(in the rows, 128 means zero)
Known rows, with every step that occurs
dumed/kubifos/feda/rifa/rebug/zufa: [179 120  99 110 182  59 180  98 106 132 150  81 155  85 133 155 126 163
 140 134 140 113 110 108 162 157 133 141 150 174 136 180 159  93 137 110
 142 204 128 122 141 106 166 177 150 112 162 153  80 125 137 113 131 172
 193]
kubifos/dumed/zufa/feda/rifa/rebug: [174 169 138 156 121 117 159  94 124 117 125 147 188  90  92  80 204 231
 162  89 139 134 119 134 119 117 107 125 156 142 139 162 211 192 127 149
 139 157  98 139 156 123 102 197 117 164 114 128 126 114 131 125 180 116
 150]
rifa/dumed/zufa/rebug/kubifos/feda: [179 123 115 165 113 191 142 105 103 117  96 130 172 133 102 161 103 181
  74  99 111  73 103 222 152 145  98 107 115 143 140  98 178 134 114 116
 152  59 102 116 104 182 176 165 115  94 115 114 120 138 136 105 144  91
 147]
zinet/rebug/zufa/dumed: [ 79 126 101  88 153 105 119 153  77 142 128 121  81 125 127 121  90 101
  89 168 146 136 134 120 124 150 122 115 100 122  75  35  90 138 132 112
 127 187 206 121  86 112 140  78 184 120 147 131  84  95 142 120 157 136
 117]
rifa/rebug/kubifos: [105 131 141 101 179 114 133 133 100 175  95 200 119 136 113  96 114 129
 140 171 119  64 165 172 148 117 104 119 140 137 166 159 171 154 106 105
 162 109 112 154 174 144 107 143 110 139 155 127  80 134 137 129  98 112
 127]
feda/rifa/rebug/zinet: [107 142 147 146 221 156 153 142 163 125 136 158 114 107 118 137 118 103
 153 160 142 151 150 111 157  88 120 116 126 153 140 149 194 133 133 132
 133 193 119 173 163 126  93 115  93 151 145 145 105 115 141 101  98 139
 128]
dumed/rifa: [ 84 133 164  95 122 114  79 121 138 130 117 149  83 104 119 105 122  82
 123 121 125 151 134 140  82 119 109 112 109  81 128 186  42 125 133 131
  90 130 140 145 149 153  84 141  92 134 122 133 126 155 113 139  88 125
 125]
rifa/feda/zufa: [174 109 129 121 101  89 111 130 133  98 155 125 135 201 147 103 136  86
 147 146 144 150 121 118  94 127 156 113 131 142 166 147 149 115 113 108
  68 139 115 118 138  98 110  93 132 134 114 142 153  98 138 161 128 158
  93]
rifa/rebug: [111 119 143 104 178  81 134 122 148 130 149 171 124 142 115 102 135 106
 144 154 126 143 161 154 129 124 137 125 138 127 173 164 156 140  90  95
 147 138 101 138 152 133 105 139 104 152 131 124  79 124 141 128 107 111
 132]
rebug/zufa/dumed/kubifos/feda: [123 115  91  85 167  81 110 107  76 136 127  97  91 115 104 142 121 182
  84 156 125 111  95  94 127 157 131 151 132 136  99 116  84 101 125  95
 151 158 183 101  68 110 177 164 187  95 123 150  98 185 143 111 123 164
 183]
feda/rifa/dumed/kubifos/rebug: [134 107 119 157 143 121 156  95 179 203 133  94 142 142 143 194 147 103
 180 107 125 132 118  48 101 146 208 173 168 121 152 134  88  97 157 144
 171 166 125 106 123 154 179 133 107 113 117 123 111 138  57 134 110 137
 160]
kubifos/rebug/rifa/dumed/zufa: [120 111 118 165 120 131 172 114 160 158 147 132 153 124 160 178 116 148
 155  94 122 154 125 124 100 121 148 153 100 141 164  70  89 124 115 135
 125  85 102  83 140 154 160 184  93 114 140 103 156 131 115 141 144  68
 137]
zinet/rebug/zufa/feda/rifa/dumed: [171 136 130 182  90 165 182 163 102 133 134  70 117 101 156 179 126 140
 127 128 183 131 105  89 139 160 155 119 130 138  54  79 133 113 155 157
 128 196 169 139  95 134 133  90 191 145 135 126 159  77  98 100 143 152
 145]
feda/rifa/dumed/zufa/rebug/kubifos: [166 118 119 175 114 198 144 124 153 134  76 150 163 110 114 210 101 166
 121  91 142  71 126 159 150 140 113 121 111 150 131  84 189 139 162 126
 164 108 128 149 131 162 143 166  96  93 126 124 129  82 111 112 142 114
 145]
kubifos/rebug/rifa/feda/zufa: [172 105 122 126 125 106 177 127 127 130 186 106 133 169 177 118 141 103
 154 132 117 146 146 115 109 143 155 156 119 155 161 130 122 112 118 147
  60  79  80 102 164  91 119 116 107 125 160 134 202 123 137 163 134 119
  74]
dumed/zufa: [119 153 140 119 141 100  96 112 154 104 118 177 144 142 136 132 123  85
 143 109 141 138 104 138 101 102 103 103 112 118 158 131 108 145 102  94
 115 148 157 120 132 127  83 170 117 123 118 134 113  97 146 118 139 101
 150]
zinet/rebug: [ 91 140 143 116 159  99 128 158 125 162 131 143 125 167 146 114 102  27
 111 135 127 134 130 148 130 117 130 109 120 100 120 122 102 134 108 129
 142 145 154 112 128 126 101  56 124 155 122 127  86  91 128 135 124 126
 105]
dumed/rifa/rebug/zufa: [ 82 125 124  74 105  60 137 133 125  92 143 141 105  56 142  99 121 136
 120 155 147 162 164 153 113 144 104 114 115 129 118 146  83 141 123 122
 117 160 114 164 169 137 110 181 118 141 160 119  94 145 145 129 128 106
 142]
kubifos/dumed/zufa: [106 159 111 136 154  90 105 105 142 143 113 180 121 124  91 103 159 112
 166 100 136 166  96 117  87  93 102 102 128 111 141 139 102 189  95 112
 140 153 147 129 141 150 108 180 133 123  99 124 146 115 128 142 160  96
 133]
kubifos/feda: [147 128 132 114 177 118 119  97 113 157 149 133 106 167 107 121 114  89
 127 120 136 122  94 141 132 117 117 113 121 120 144 196 136  95 105 112
 106 131 134  97 125 138 130 143 117 129 102 139 120 133 132 118 104 131
 133]
kubifos/dumed/rifa: [ 61 134 129  99 112 112  86 114 129 143 113 157  70  94  78  66 143 101
 165 124 124 166 116 120  72 101 107 116 125  59 131 212  36 172 156 133
 112 152 138 157 159 180  99 152 111 136 116 106 148 163 107 167 111 119
 112]
zinet/rebug/kubifos/feda/zufa/dumed: [140 137 110 117 125 150 116 120  37 158  88 126  76 183  89 105 131 131
  81 159 133  21 160 132 123 161 135 119 119 128  95  93 154 109 143 131
  92 118 177  56  94 119 182  35 181 100 156 137  89 117 150 146 152 124
  99]
dumed/zufa/rebug: [141 139 122 114 128 118 126 130 154  80 135 145 195 122 145 140 108  99
  91  97 111 168 112 190 145 122  87 103 109 128 138 100 164 156  86 107
 160 106 123 131 110 124  97 158 105 115 105 126 124  90 153 107 157  98
 148]
dumed/kubifos/feda/zufa: [151 127 119 126 124  69 101  94 124 110 124  96 126 164 127 129 162 106
 139 136 119 105 110  82 134 139 155 144 162 121 142 194 115  77 108 117
 129 138 137  75 119 115 167 105 178 106 116 142 123 145 122 135 131 158
 157]
feda/zufa/dumed/rifa: [102 107 121  79  49 119  38 109 124  87 101 121  57 114  92 106 145 149
 124 141 143 148 175  69  76 151 112 136 111  82 116 128  64 116 155 132
  53 141 169  98 119 141 136 105 151 108 128 125 107 154 133 159 124 124
 106]
zufa/feda/rifa/dumed/kubifos: [157 131 159 180  94 163 122 111 156 147 105  89 140 121 129 179 150 184
 151 101 131 104 103  52 132 134 154 163 168 126 119 158 118  96 158 135
 158 157 116 130  97 129 148 145 144 160  91 124 128 148  73 117  95 182
 183]
feda/zufa/dumed/kubifos/rebug/rifa: [ 90  96 100  95 107 101 126 118 126 140 129  93 110 126 134 117 140 170
 147 132  91 120 168  47 117 164 166 188 140 134 127  89  88  99 130 143
 123 110 155  79 111  85 189 109 152 105 167 128 147 173 110 158 135 111
 127]
kubifos/feda/zufa/rebug: [195  97  90 111  96 136 140 112 124  77 170  79 158 173 119 122 146 105
 101 130 137 137 129 170 170 145 128 122 132 115 121 154 192  85  94 133
 115  93 128 102 112 124 148  94 154  78 115 133 146 115 148 115 158 135
 120]
feda/zufa: [130 117 119 108 104 112  92 126 135 100 137 140  91 159 135 119 140  74
 165 149 164 135 149  78 116 123 145 121 123 118 131 155 135  98  97 113
 103 143 168 127 143 117 115 104 171 105 112 137 146 101 125 125 127 132
 110]
dumed/zufa/feda/rifa/rebug: [196 156 154 152 119 128 145 102 148  98 134 142 203  89 146 122 155 212
 140  93 133 124 123 144 128 123  95 112 139 162 142 137 220 144 104 140
  92 145 102 112 149  85  84 188 107 169 109 142 107  99 143  89 155 114
 174]
zufa/dumed/kubifos: [ 72 126 141  97 169 105  61 121 138 167  97 135 100 140 111 119 113 138
 115 141  98 117 121  91 105 128 137 158 146 106 139 111  81 116 126  89
 170 147 160 116  81 115 150 118 137 131 117 132  80 168 114 143  97 153
 163]
rifa/feda/zufa/rebug/kubifos/dumed: [154 123  93 137  84 135 149 144  83 125 116 146 142 158  98  68 163 120
 132 166 122 108 137 180 140 141 141 118 149 130 142 149 189 176 139 131
 143  81 102 171 142 117 107 106 152 105 131 122 186 119 137 175 149 153
  61]
rifa/dumed: [116  92 132 144 113 134 105 133 141 154 135 142  85 161 111 177 137  88
 160 135 152 159 120 105 106 116 167 143 132 128 148 127 102 112 123 103
 158 156 131 136 126 179 137 135 132 127 100 108 114 125  92 131 105 139
 128]

Rows
[160  99 116 109 114 113 159 120 111 150 164  94 125 161 143 113 138 165
 135 141 124 140 155  99  94 164 164 162 115 153 159  79 119 108 132 134
  51  85 103  78 129  66 150 123 120 106 157 128 172 150 145 171 139 118
  70]  kubifos/rebug/rifa/feda/zufa/dumed
[199  95 128 164 155 174 133  88 139 158 142  96 110 146  96 202 142 143
 153 109 169 104 102  91 115 131 154 131 133 138 152 173 139  61 176 115
 106 167 128 110 123 183 169 144 112 118 107 131 119 132  95 112  96 161
 158]  kubifos/feda/rifa/dumed
[ 89 112 149 159 110 148 136 183 126 175 118 117 110 130 144 175 101  82
 128 116 125 136 127 129 118 143 152 138 108 137 120  78  69 109 155 125
 144 112 126 125 108 168 156  69 105 139 164 100 134 115 112 134 107 115
 110]  zinet/rebug/rifa/dumed
[ 80 143 129 107 185  71 149 113 152 190 156 121 137 169 165 119 127  81
 155 125  89 124 133 110 116 117 166 139 161  88 155 155  80 131  81 130
 180 133 118 109 129 126 126 139 124 143 117 132 103 155  97 126  93 114
 157]  dumed/kubifos/rebug
[136 143 176 126 164 104 155 174 121 164 143 112 160 156 168 114  93  57
 113 118 102 125 108 187 112 139 111 113 113 147 158  87 108 127 142 117
  84  94  92 133 129  97 101  57  67 185 163 125 139 118 151 153 120 150
  87]  zinet/rebug/rifa/feda
[ 73 153 150 131 205 133 133 154 137 134 146 172 119 123 136  90 107  91
 127 172 112 160 158 142 150  70 134 105 131 139 155 139 155 150 101 130
 172 158  94 187 156 127  97  97 100 159 118 133  94 139 149 118  98 115
 113]  rifa/rebug/zinet
[152 186 168 186 164 175 155 127 160  92 127 152 189  83 160 109 139 187
 121 109 138 138 112 124 161  72 103  96 129 162 121 129 218 159 102 164
 109 164  97 149 153  88  73 162 106 171 103 154 117 111 167  73 141 116
 157]  dumed/zufa/feda/rifa/rebug/zinet
[ 73 139 164 109 164 118 138 182 134 155 132 130 111 118 142 126  99  55
 126 120  99 123 142 153 134 133 106 124  98 131 117 102  90 121 139 132
 120 113 143 130 127 127 110  66 116 160 172 126 125 113 133 133 124 118
 105]  zinet/rebug/rifa
[ 78 115  98 112  37 146 100 139  86  99  85 147  86  87  74  64 168 130
 126 144 123 104 167 161 140 142 110 117 126  79  88 175 105 177 162 170
 139  77 137 173 161 162 121 122 139  88 149 111 171 151 119 162 142 115
  92]  feda/zufa/rebug/kubifos/dumed/rifa
[148 130 125 149 122 164 136 167 127  76 164 107 159 163 178 106 118  67
  88 160 115 187 130 153 160 104 129 121 129 144 127 104 192 139 105 142
 124 103  83 176 121  96 102  37 110 111 101 139 181 114 154 126 136 159
  81]  rifa/feda/zufa/rebug/zinet
[ 65 139  94  86 105  60 139 128 105 114 135 146  90  50  86  73 149 139
 153 158 149 201 155 129 100 138 100 119 130 104 111 169  63 189 143 128
 140 196 137 178 173 171 124 186 137 125 157  97 107 154 129 156 145 110
 128]  kubifos/dumed/rifa/rebug/zufa
[124  93 105 106  93 160 120 153  97  97 103 155 105 147 126 116 116  97
 122 157 124  74 168 159 180 146 126 122 121 124 117 143 200 128 126 131
 143  72 142 159 144 109 111  95 178  79 148 136 161 101 141 121 123 135
  99]  feda/zufa/rebug/kubifos
[184 159 161 148 118 153 116  99 151 105 115 133 164 112 151 141 138 171
 128  80 140 103  91  98 122 109  94  97 126 136 123 152 170 131 118 140
  89 139 152 119 123  98  75 190 136 164 100 154 145  94 134 102 143 132
 171]  dumed/zufa/feda/rifa
[101 105 131  73  59 111  81 105  96 113  59 155  87  88  74  56 141 205
 114 170 136  67 218 119 103 167 115 129 137 111 126 116 118 135 151 128
  83 129 134 114 165 133 145 129 116 107 168 114  69 163 150 156 119 101
 119]  feda/zufa/dumed/rifa/rebug/kubifos
[197 132 124 137 162 183 147 102 118 121  90 144 182 107 107 172 104 166
  91  84 139  39 101 207 173 136  74  93 111 152 126 129 222 125 141 127
 105 100 120 123 136 122 120 177 107  91 138 147 132 111 143  91 147 127
 163]  dumed/zufa/rebug/kubifos/feda/rifa
[141  84 106  90  76 142 130 176 145  65 145 101 141 107 149 145 118 114
 134 122 126 157 146 146 169 164 119 155 104 143 111 126 153  97 123 142
 111  64 142 151 115  99 140  95 152 106 169 133 198 122 150 122 132 129
  96]  feda/zufa/rebug/rifa
[ 65 120 113  63 118 103  73 118 100  94 119 132  53  75 117 117  87 155
 103 147 148 164 135 101  84 149  92 124  99 106  84  89  29 133 159  99
  88 144 197 145 110 127 118 170 144 116 150 122 110 159 141 131 108 136
 139]  rebug/zufa/dumed/rifa
[151 120 160 137  92  90 145 184 124 128 158  90 160 157 169 115 129  61
 125 132 121 136 144 146 122 149 136 119 116 164 129  88 112 107 145 137
  60 110 107 101 137  99 124  34 122 142 170 133 154 105 148 160 148 147
  64]  zinet/rebug/rifa/feda/zufa
[100 122 133 102 172 130 178 139 143 170 171 137 106 119 166 122  92 103
 154 125 115 152 147 129 131 113 130 140 110 121 152 144 101 127 116 138
 126  68 116 124 152 110 107 157 106 130 159 131 184 143 118 132 102  87
 113]  kubifos/rebug/rifa
[164 179 139 168 106 152 121 102 134 134 116 148 146  91  98 125 192 181
 164  77 142 131  70  94 112  89  94 105 141 118 112 177 162 183 141 143
 113 152 144 133 145 128  78 193 145 158 102 137 175 112 109 121 163 117
 147]  kubifos/dumed/zufa/feda/rifa
[157 106 153 101 141 139 158 171 143 108 165 109 180 130 171 128  86 108
  95 126  83 178 115 215 152 158 107 142 113 157 156 101 156 128 141 111
 128  37  70 167 114  76  91 123  67 155 148 127 171 138 151 137 108 156
  85]  zufa/rebug/rifa/feda
[131 116 125 203 123 220 139 145 191  98 116 121 162 100 127 206 115 120
 111  91 142 173 103 128 159  97 118 122 114 151 113  64 190 133 148 143
 170 159 120 175 117 166 141 116  87 107  93 128 143  90 127  91 144 120
 145]  feda/rifa/dumed/zufa/rebug/zinet
[150 166 174 195  61 172 151 164 130 120 117 104 176 117 163 157 130 167
 101  70 108 126 107 143 118 134 112 119 113 141 100  49  98 139 124 161
 106  74 114  92  97 126 145 101 124 168 128 107 151 121 137 116 154  92
 131]  zinet/rebug/rifa/dumed/zufa/feda
[182 107 117 106 195  94 129  67 119 166 103  83 165 112  63 128 148 222
 116 132 104  86 119 116 120 162 133 156 167 150 166 144 169  87 167 107
 153 180 100  74 102 126 185 155 104 134 140 143  22 161 123 124 120 175
 176]  zufa/dumed/kubifos/feda/rifa/rebug
[157 157 154 181  69 155 105 103 146  99 111 136 149 140 139 155 142 188
 126 102 139 132  92 132 103 112 136 123 130 131 132 106 115 156  85 122
 138 115 119 117 105 137 121 175 151 159  70 111 126 116 123 106 141 101
 156]  rifa/dumed/zufa/feda
[ 88 151 132 146 165 173 126 159 161  68 127 166 162 115 164 133  96  86
  82 117 105 177 107 179 169  80  85  92 114 137 109  77 161 163  83 136
 180 117 118 171 121 126  85 107 100 122  90 135 133 116 165  87 139  95
 130]  dumed/zufa/rebug/zinet
[ 97 121 140 146 111 101  95 129 154 162 105 120 115 138 121 169 119 104
 150 130 114 138 112  83 114 128 188 158 156 115 154 134  68  99 130  95
 197 147 125 127 111 176 169 117 122 151 104 115  97 159  87 135  86 153
 162]  rifa/dumed/kubifos
[127 151 127 105 123 120 133 146 103 100 161 136  99 118 172 110 117 151
 118 144 156 135  97 106 154 119 113 118 122 131  78 158 131 131  88 122
 120 127 181 163 109  83  78 170 200 147 114 136 168 128 134 100 120 144
 145]  rebug/zufa/feda
[ 58 129 100 143 154 125 122 125 128 136 122 116  94 162 138 105 127 124
 140 170 111 127 166  47 133 114 193 172 153 103 102  88  89 129 112 165
 169 156 146 106  99  99 160  59 168  96 114 138 110 174 121 131 133 115
 109]  feda/zufa/dumed/kubifos/rebug/zinet
[132 115 137 161 145 129 109 121 178 168  91 107 129 130 106 206 137 111
 177 116 139 120 103  41 114 134 175 161 168 137 146 152  99  85 164 110
 176 189 143 132 112 171 165 130 119 135 112 121 102 136  66 129  89 186
 169]  feda/rifa/dumed/kubifos
[124 125 147  76 132 135 110  77  61 158  87 143  97  89  57  59 122 243
  68 160 100  37 172 198 110 151  89 120 133 114 150 141 115 133 169 117
  97  91  80  86 134 150 162 155  80 137 157 120  37 198 149 150  91 114
 133]  zufa/dumed/rifa/rebug/kubifos/feda
[155 124 140 111  92 115 117 164  95 136 124  80 130 159 142 110 131 123
  98 146 107 119 145 115  91 168 129 141 110 167 117  40 120 109 166 123
  55 114 130  96  98  81 152  33 121 130 170 129 133 116 158 172 150 152
  68]  zinet/rebug/rifa/feda/zufa/dumed
[ 59 141 132 143 210 168 160 135 149 157 179 154  88 153 171 113  98  45
 138 159 117 160 134 118 143  62 153 124 123 103 131 141 104 151  93 158
 158 122 113 152 152 138  86 102 123 120  94 139 152 140 120 115  93 104
 106]  kubifos/rebug/zinet
[103 115 106 140 122 179 116 176 152  62 148 131 102 147 161 125 115  65
 107 167 134 167 148 137 181  97 133 125 119 131  99 111 171 125 103 153
 156 124 143 175 120 119 101  49 155  90 111 141 175 112 148 102 131 138
  99]  feda/zufa/rebug/zinet
[118 194 135 153 115 124 101 110 121 115 111 159 143 109 102  73 187 169
 138 102 121 135  87 132 106  82 106 109 142 107 127 164 118 200 100 136
 138 123 145 137 121 122  87 198 159 161  79 118 164 130 128 130 168 100
 144]  kubifos/dumed/zufa/feda
[ 87 141 116 111 152  77 149 166 104 143 153 137  93 133 169 132  89  39
 113 144 150 146 125 136 137 127 117  97 114 122  77  85  74 145 104 126
 148 174 196 138 114 117 106  78 177 126 144 137 115  75 137 121 153 128
 128]  zinet/rebug/zufa
[232  93  98 169 107 179 162  82 164  93 131  84 201 129 108 227 136 183
 111  67 141 144  80 165 133 144 129 126 113 154 138 108 193  87 148 126
 125 118 104  97 100 165 172 167  96  95  99 124 122  96 123  96 167 128
 163]  kubifos/feda/rifa/dumed/zufa/rebug
[199  64  84 133  45 174 144 142 118  78 155  51 139 122 121 179 129 154
 131 113 129 139 143 153 172 174 156 176 108 151 119 123 164  57 136 143
 114  63 100 107  94 149 205 103 156  94 147 108 177 130 140 129 137 137
 108]  kubifos/feda/zufa/rebug/rifa/dumed
[161 134 140 181 113 157 164  95 167 174 138  68 156 150 166 156 162 174
 161  98 118 108 101  58 125 141 205 172 173 106 121 161 115 109 138 174
 163 130 101  97 113 134 157 148 144 149  88 121 143 160  61 118 100 141
 167]  zufa/feda/rifa/dumed/kubifos/rebug
[ 45 149 145 112 116 136  77 118  96 175  62 193  46  94  66  60 142 115
 149 138 112  85 138 134 100 113 108 110 131  68 121 202  53 186 177 133
 127 116 150 168 170 180  98 173 115 116 138 117 143 187 110 166  87 117
 104]  rebug/kubifos/dumed/rifa
